Each row was made from one walk, in order. Every step used is in the known rows, and no mark comes twice. Write each row's walk.
Known rows
rosete-givi-depef-nelo-lusos-tufoz-didit: [ 14  -2 -14   8  44 -12  16  -5  -2  -6 -15 -11  -7   8  -2   2  23  24
 -27  17  -5  -2  -3  -8  34 -20  44  22 -16   5  12 -19 -45  17  28 -12
  10  -6  28 -10 -15  -3  18   0 -14  19 -24 -14   5  -9   0   5 -10  13
 -23 -28]
depef-nelo-lusos-tufoz-didit: [ 10 -25 -13   4  39  -7  17   0 -10 -15 -12 -12 -11   2  -3  -5 -12   9
 -16  18  -7   4  -6  -6  41 -20  28  16 -19  13   7  -6 -26   2  20  -8
  18  -6  16 -12 -13   8  15  -1  -8  16 -14 -15  24 -14  -1   4 -16   7
 -28 -29]
rosete-givi-depef: [ 13  17 -10   8  36   3 -21  -6   0 -11  -7  -8  -7  18  -5  -8  38  15
 -29  18  -9  10 -13 -12  11   5  24  11 -12  -9   9  -2 -41   2  16  12
  12   0  -6  -5   5   0  11   0 -20  13 -22  -1 -16 -13 -13 -10  -9  11
   3 -26]
rosete-givi-depef-nelo-lusos-didit: [ 28  14  20  10  37  -4  -2 -14 -12   3 -11  -7 -13  13 -11   0  13  19
 -39  23 -10 -17  -8  -5  25 -12  29  16  -9 -12   6  -9 -39 -10  27  13
  -8   5  11  -9   1   4  13 -12  -8  13 -22 -19  16 -17 -16   2  -9  14
 -19 -30]
tufoz-didit-nelo-lusos: [ 28 -16 -17  -1  55  10  -5  -3  -8 -17 -10 -14 -21   9   2  -1 -23  18
 -23  21 -12   9  -6  -2  25  -2  24   8 -18   7   0  -4   3  -7  20   3
  31  -1 -10 -14 -17  -1  26  -1 -10  10  -4 -20  19  -5  -7   4 -16  13
 -25 -26]
lusos-tufoz-didit: [  1 -12 -43   3  33  11 -12  -1  -6 -25 -11 -14  -7  13  -1  -7  12  12
 -13  19  -4  26 -14  -6  27  -8  24  15 -18  10   2  -1 -21  13  11   1
  32  -3  19 -19  -5   7   6   1 -14  17 -23  -3   9 -15   2 -15 -21   5
 -27 -25]
kevi-givi: [  1  12 -15   0  22   1 -27  11  -2 -11  -1 -14 -17  14  -4  -8  11 -12
 -25   8 -10  15 -15  -9  12   9   5   3 -20   2   0   5 -28  -8   6  14
  19   4 -10  -4   4  10 -15   1 -15  12 -14  -4 -14 -25 -16 -17 -21   4
  26 -19]
depef-nelo: [  7 -15  22   8  25   2  -6  10  -6 -19  -3 -12 -15   2  -3 -14   1   0
 -24  16 -16  -1 -16 -13  24  -9   6   1 -11   6   1   8 -29 -12  13  13
   3  -3 -15  -4   8  26   1   0   4   4 -10 -20  16 -16  -9 -10 -17   1
   7 -44]
kevi-givi-rosete-depef-nelo-didit: [  5   8  -8  13  12  -5 -56  19 -15  10  -7 -11 -10  -8  17   0  36   4
 -23   6 -22 -16 -20 -19   2  -7  -1  -1 -15  29 -14  -7 -49 -10 -12  14
   0   3  -7  -4   4  28   7  12 -13   1 -23  -8 -12 -27  32 -22 -14 -15
  29 -75]
depef-nelo-lusos: [ 21 -14  16   4  31  -8  13   4 -11 -12  -6  -7 -18   4  -2  -9 -21   2
 -20  17 -16  -3 -10 -11  28  -4  13   2 -13   4   8   2 -23 -20  23   5
   3  -6 -17  -1   1  15  15  -2  -7   9   1 -17  21 -21 -13   7 -13   5
  -3 -37]
rosete-depef-nelo-didit-tufoz: [  9 -18  21  13  23  -2 -13  13 -16   4 -11  -2 -10 -16  14 -12   7   0
 -14  17  -8  12 -36 -20   5  -9  16  19 -13  11 -15  -5 -21 -17   0  11
 -15   5  -8   3  13  42  21   9   2  10  -3 -17   8  -3  43 -14 -22 -15
  18 -63]
kevi-givi-rosete-depef-nelo-lusos-didit: [ 23  16  14  11  22 -10 -30  -4 -25   6 -11 -18 -17   4  -4   3   0  -1
 -34  11 -24 -21  -2 -14  12  -5   9   5 -11  15   1 -10 -49 -15   0  17
  -6   9   5 -10   2  12   1  -3 -11   4 -21 -11   6 -33   8  -6 -16  -2
  -1 -55]
rosete-depef-nelo-lusos-didit: [ 23  -7  27   8  33  -3   5  -9 -26   3 -11 -15 -13  -2 -12  -3 -28   7
 -25  20 -17  -9 -14 -12  21 -12  22  22  -7   6   5  -9 -28 -27  14  20
 -10   5 -19  -7   8  15  25  -2  -6   9  -7 -20  23 -23   0  -1 -19   1
 -32 -29]
rosete-depef-nelo: [  4 -12  26   9  28  -5  -8   9 -14  -6  -4 -19 -10  -9  -4 -11 -13   0
 -18  14 -18   1 -19 -22  11  -5  16  13  -7  13   1  -2 -36 -16   6  18
   1  -2 -35   1  13  26  15  10  -1   3  -7 -17   9 -17   8 -11 -20  -6
   0 -38]
rosete-givi-depef-nelo: [ 11   4  25  12  35  -5  -9   4  -1  -7  -5  -9  -9  10  -4  -9  30  13
 -34  16 -12  -7 -14 -14  18  -8  23   8  -9  -3   5  -3 -46   2  21  11
   0  -3  -5  -1   6  15  10   3  -5   9 -22 -17  -5 -11  -8  -8  -8   7
  15 -38]
givi-rosete-depef: [ 18   1 -11  14  23   7 -42   0 -20 -15 -11 -14 -11   6  10  -8  16  10
 -15  16 -22   5  -9 -24   2  10   8   5  -8  18   7  -1 -42  -9  -4  20
  12   0 -21  -9  10  14  24  11 -13  -2 -17   6  -4 -25  17 -15 -13  -8
 -11 -61]
kevi-givi-rosete-depef: [ 10  19 -19   7  18   1 -52  10 -12  -8  -6 -20 -12   9   7  -3  26  -3
 -21   6 -22   4  -8 -21  -6  15   5   0 -14  17   3  -3 -48  -6 -10  20
  16   4 -10  -6   6   9   2  11 -19   2 -22   5 -24 -29  14 -20 -17 -10
  18 -49]
rosete-givi-depef-nelo-lusos: [ 23   5  22   8  40 -15   8  -3  -3  -5  -9  -7 -10   9  -3  -5  16  13
 -31  16 -12 -10  -5 -11  26  -3  28  10 -11  -5  12  -9 -38  -9  28   3
  -2  -4 -10   1  -1   4  19  -1 -13   9 -12 -11   0 -13 -15   8  -5  11
   1 -33]
rosete-givi-depef-nelo-didit-tufoz: [ 15   0  17  15  29  -4 -21   6  -4   4 -11   7 -10   3  17  -9  48  12
 -28  20  -2   4 -31 -12  12 -10  23  15 -17  -6 -13  -6 -34   2  15   5
 -15   5  16   1   7  28  13  -1  -1  13 -18 -14   0   0  22 -13  -9   0
  26 -64]
rosete-givi: [  7  19   3   8  29   4 -28  -6  -7 -14  -7  -5 -10  27   5 -12  11   7
 -26  16 -10   9 -19  -6  10   9  16   7 -17  -8   7   2 -29  -8  12   7
  18   9  -2  -8   1   8   6  11  -1   9 -23  -5  -9 -17 -18 -12 -15   1
   4 -24]
tufoz-didit: [  6 -11 -29   1  39  17 -27   3 -10 -15  -8 -12  -8  10  -7 -10   9  11
 -20  22 -11  20 -13  -9  22  -5  15  12 -18   2  -1  -7 -26  -5  15  12
  26  -5  -3  -9  -2  19  12   0 -19  13 -14 -17  10 -19   1  -8 -15   2
 -16 -24]

Which walk is each row?
[  9 -18 -28   5  44  12  -5   2   0 -28 -10 -20 -17  10   4  -1  -8  14
 -19  17  -4  18 -15  -1  24 -12  30   7 -16  13  -5   7  -5  20  12  -2
  34   2   8 -23 -12   0   4   2   4  11 -15  -7  15   2   4 -18 -22  12
 -22 -24] : lusos-tufoz-didit-nelo
[ 31  -6   8   4  31   4  -4 -18 -22 -16 -14  -1 -21  16  -2 -14 -11  -4
 -25  27  -3  22 -18  -6  20   3  20  18 -17 -16   1   3  -3 -16  17  12
  -1  13  15  -9   6  12  17 -15 -11  17  -6  -6  27 -13  -6  -3 -21   7
 -24 -31] : nelo-lusos-didit-tufoz
[ 28 -15 -14   4  38  -5  27  -3  -3 -33 -11 -13 -24  15   7  -4 -29   6
 -15  14  -5  10 -11  -1  26   6  26   1 -12  10   8  15   8   3  14  -6
  22   6  -9 -18  -9 -17  14  -2   4  10  -4  11  13  -5 -13  -6 -21  19
 -23 -32] : didit-nelo-lusos-tufoz
[ 10 -20  18  11  24   3 -11  12 -14  -6  -8   5 -16  -4  14 -16  13  -3
 -18  19  -4  12 -36 -12  19 -10   9   8 -18   2 -18   3 -17 -12   6   8
 -10   5   7   0   9  41  11  -1   4  11  -7 -19  21  -6  23 -16 -17  -6
  20 -66] : depef-nelo-didit-tufoz
[ 15 -10 -14   7  23  10 -23   6 -12 -10 -11   8 -14   6  18 -13  20   0
 -15  21  -2  29 -35  -9  11   2  10   8 -20  -3 -15   6  -8 -12   4   9
   4   8   6  -5   9  29  14   0 -10  15  -8  -3   8  -7  22 -17 -19  -3
   8 -59] : nelo-didit-tufoz
[ 31  -7  10   7  38  -1  11  -8 -13  -1 -11 -12 -16   2 -14  -4  -1  15
 -31  25 -14  -7  -7  -9  33 -19  21  13  -6  -3   1  -2 -33 -15  26  23
 -11  -4  -8  -8   8   9  18 -20 -20  13  -8 -17  30 -21 -15   2 -13  16
 -26 -37] : givi-depef-nelo-lusos-didit
[ 32 -10   1   2  43   2   8  -3  -6 -22  -7 -13 -26  13   3  -6 -30   5
 -21  18 -13   5 -11  -4  19   9  15  -2 -13   4   8  10  11 -13  18   5
  21   4 -27 -10  -6  -6  22  -3  -3   7  -1  -5  14  -9 -19   1 -15  17
 -12 -32] : didit-nelo-lusos
[ 36 -12  37  17  24  -4 -17 -16 -36  -6 -19  -8 -20  -1   7  -8  -5   2
 -25  23 -18  -3  -9 -22  11  -4  19  16 -10   3   0  -6 -30 -13   3  15
 -19  11  14  -7   8  23  27  -3   0   2 -11 -14  29 -15  32  -2 -17  -6
 -15 -72] : givi-rosete-depef-nelo-lusos-didit-tufoz
[  9  -9 -34   0  40 -18  16  14   3  -2 -10 -23 -13  -2 -11   2  18   4
 -22   9  -5   6   2  -8  36 -17  34  14 -18  15   0 -14 -45  14  20  -6
  10 -10  23  -6 -13  -4  -4 -11 -30  24 -11 -11  -3 -17   1   1 -19  14
   0 -26] : kevi-givi-depef-nelo-lusos-tufoz-didit
[ 15  -2 -19   3  28 -24  25  13   5  -9  -6 -19 -17   3  -6  -1   9  -5
 -22   6  -8   1  -4 -11  30  -4  26   6 -13  14   7  -1 -39   7  18  -2
   0  -8   2  -2  -1  -8  -6 -13 -23  20 -10   3  -7 -18 -10  -3 -19  17
  15 -29] : kevi-givi-depef-nelo-lusos-tufoz
[ 14  -9   1  15  18   4 -46  11 -21  -1 -12  -6  -8 -13  18  -3  26  16
 -18  16 -22 -13 -23 -21   8 -10   2   3  -9  26 -10  -4 -45 -13  -5  15
   0  -1 -13  -9   8  32  29  11  -7  -3 -23  -7   5 -22  36 -17  -9 -13
   0 -85] : givi-rosete-depef-nelo-didit
[ 19   1   5  11  34 -20  26  -3   1 -14 -12  -8 -11  14   2  -2  15  15
 -24  14  -6  -7  -6  -9  29  -7  37  13 -10   4  14  -1 -37  10  22  -9
   0  -3  11  -7  -4  -7  13  -2  -8  15 -16   1  -2 -11  -8   1 -11  15
  -6 -35] : rosete-givi-depef-nelo-lusos-tufoz
[  7 -12   4   9  21   3 -22  14 -11  -4  -6  -1 -10  -2   7  -7  15   9
 -20  18 -10  -4 -30  -8  24 -16   2   3 -14  12 -12   5 -28 -16  10  10
   1  -1 -12  -4   5  33  12   2  -3   8 -11 -18  15 -18   5 -15 -14  -1
   6 -59] : depef-nelo-didit
[ 19 -22 -19  13  35  -8  -3   0 -22 -10 -17 -16  -8  -8  12   1   6  19
 -13  16 -18  -7   1 -19  26 -14  29  17 -11  28  10 -16 -45   5   6  -5
  14  -7  17 -14 -10   7  30   9 -13   5 -18  -8  13 -19  28   1 -13  -6
 -34 -59] : givi-rosete-depef-nelo-lusos-tufoz-didit
[ 22  -1  12   7  37  22 -22 -11 -11 -20  -7 -17 -24  18  -4  -5 -14  11
 -35  22 -10   3 -20   1  17  -8  13   2  -9  -4  -7  13  -3  -7   7  26
  15  17 -12 -22   4   6   0 -11   7   6 -14 -15  27  -7 -13 -22 -22  15
 -16 -27] : lusos-didit-nelo
[  7   2   2   4  28  -9  -9  19   5  -5  -1 -21 -16  -1 -14  -6  25  -7
 -32   9 -13   1 -10 -14  19  -9  12   0 -12   7  -6   1 -50  -3  14  20
  -4  -8 -11   2   8  15 -17 -10 -20  13 -13 -17  -7 -19 -10 -14 -17   9
  35 -31] : kevi-givi-depef-nelo
[ 36 -17  26   9  37  -3  17  -9 -17  -6 -13  -7 -21  -2  -8  -9   2   0
 -31  27  -7   8 -12 -12  28 -13  27  19 -10 -12  -4  -1 -23  -9  25  16
 -23   2  12  -2  10  15  16 -22 -13  18  -3 -16  33  -8   3   0 -18  13
 -10 -49] : givi-depef-nelo-lusos-didit-tufoz
[ 11 -23 -14   6  40 -11  22   2 -15  -7 -13 -19  -7 -12  -1  -2 -21  11
  -9  14 -12   4  -9 -14  30 -16  38  29 -13  21   9 -17 -29  -1  12  -5
  12  -7   2  -8  -7  11  27   9 -11  14  -8 -16  15 -13  21   4 -21  -2
 -34 -24] : rosete-depef-nelo-lusos-tufoz-didit
[ 27 -14  40   9  29  -7  10 -10 -26   0 -13  -9 -17  -5  -4  -8 -26  -5
 -25  22 -12   4 -20 -17  16  -5  26  28 -11  -4   0  -9 -17 -22  12  16
 -18  10   0  -1  14  24  20  -3  -1  11   0 -22  27 -10  18   1 -23  -2
 -16 -42] : rosete-depef-nelo-lusos-didit-tufoz
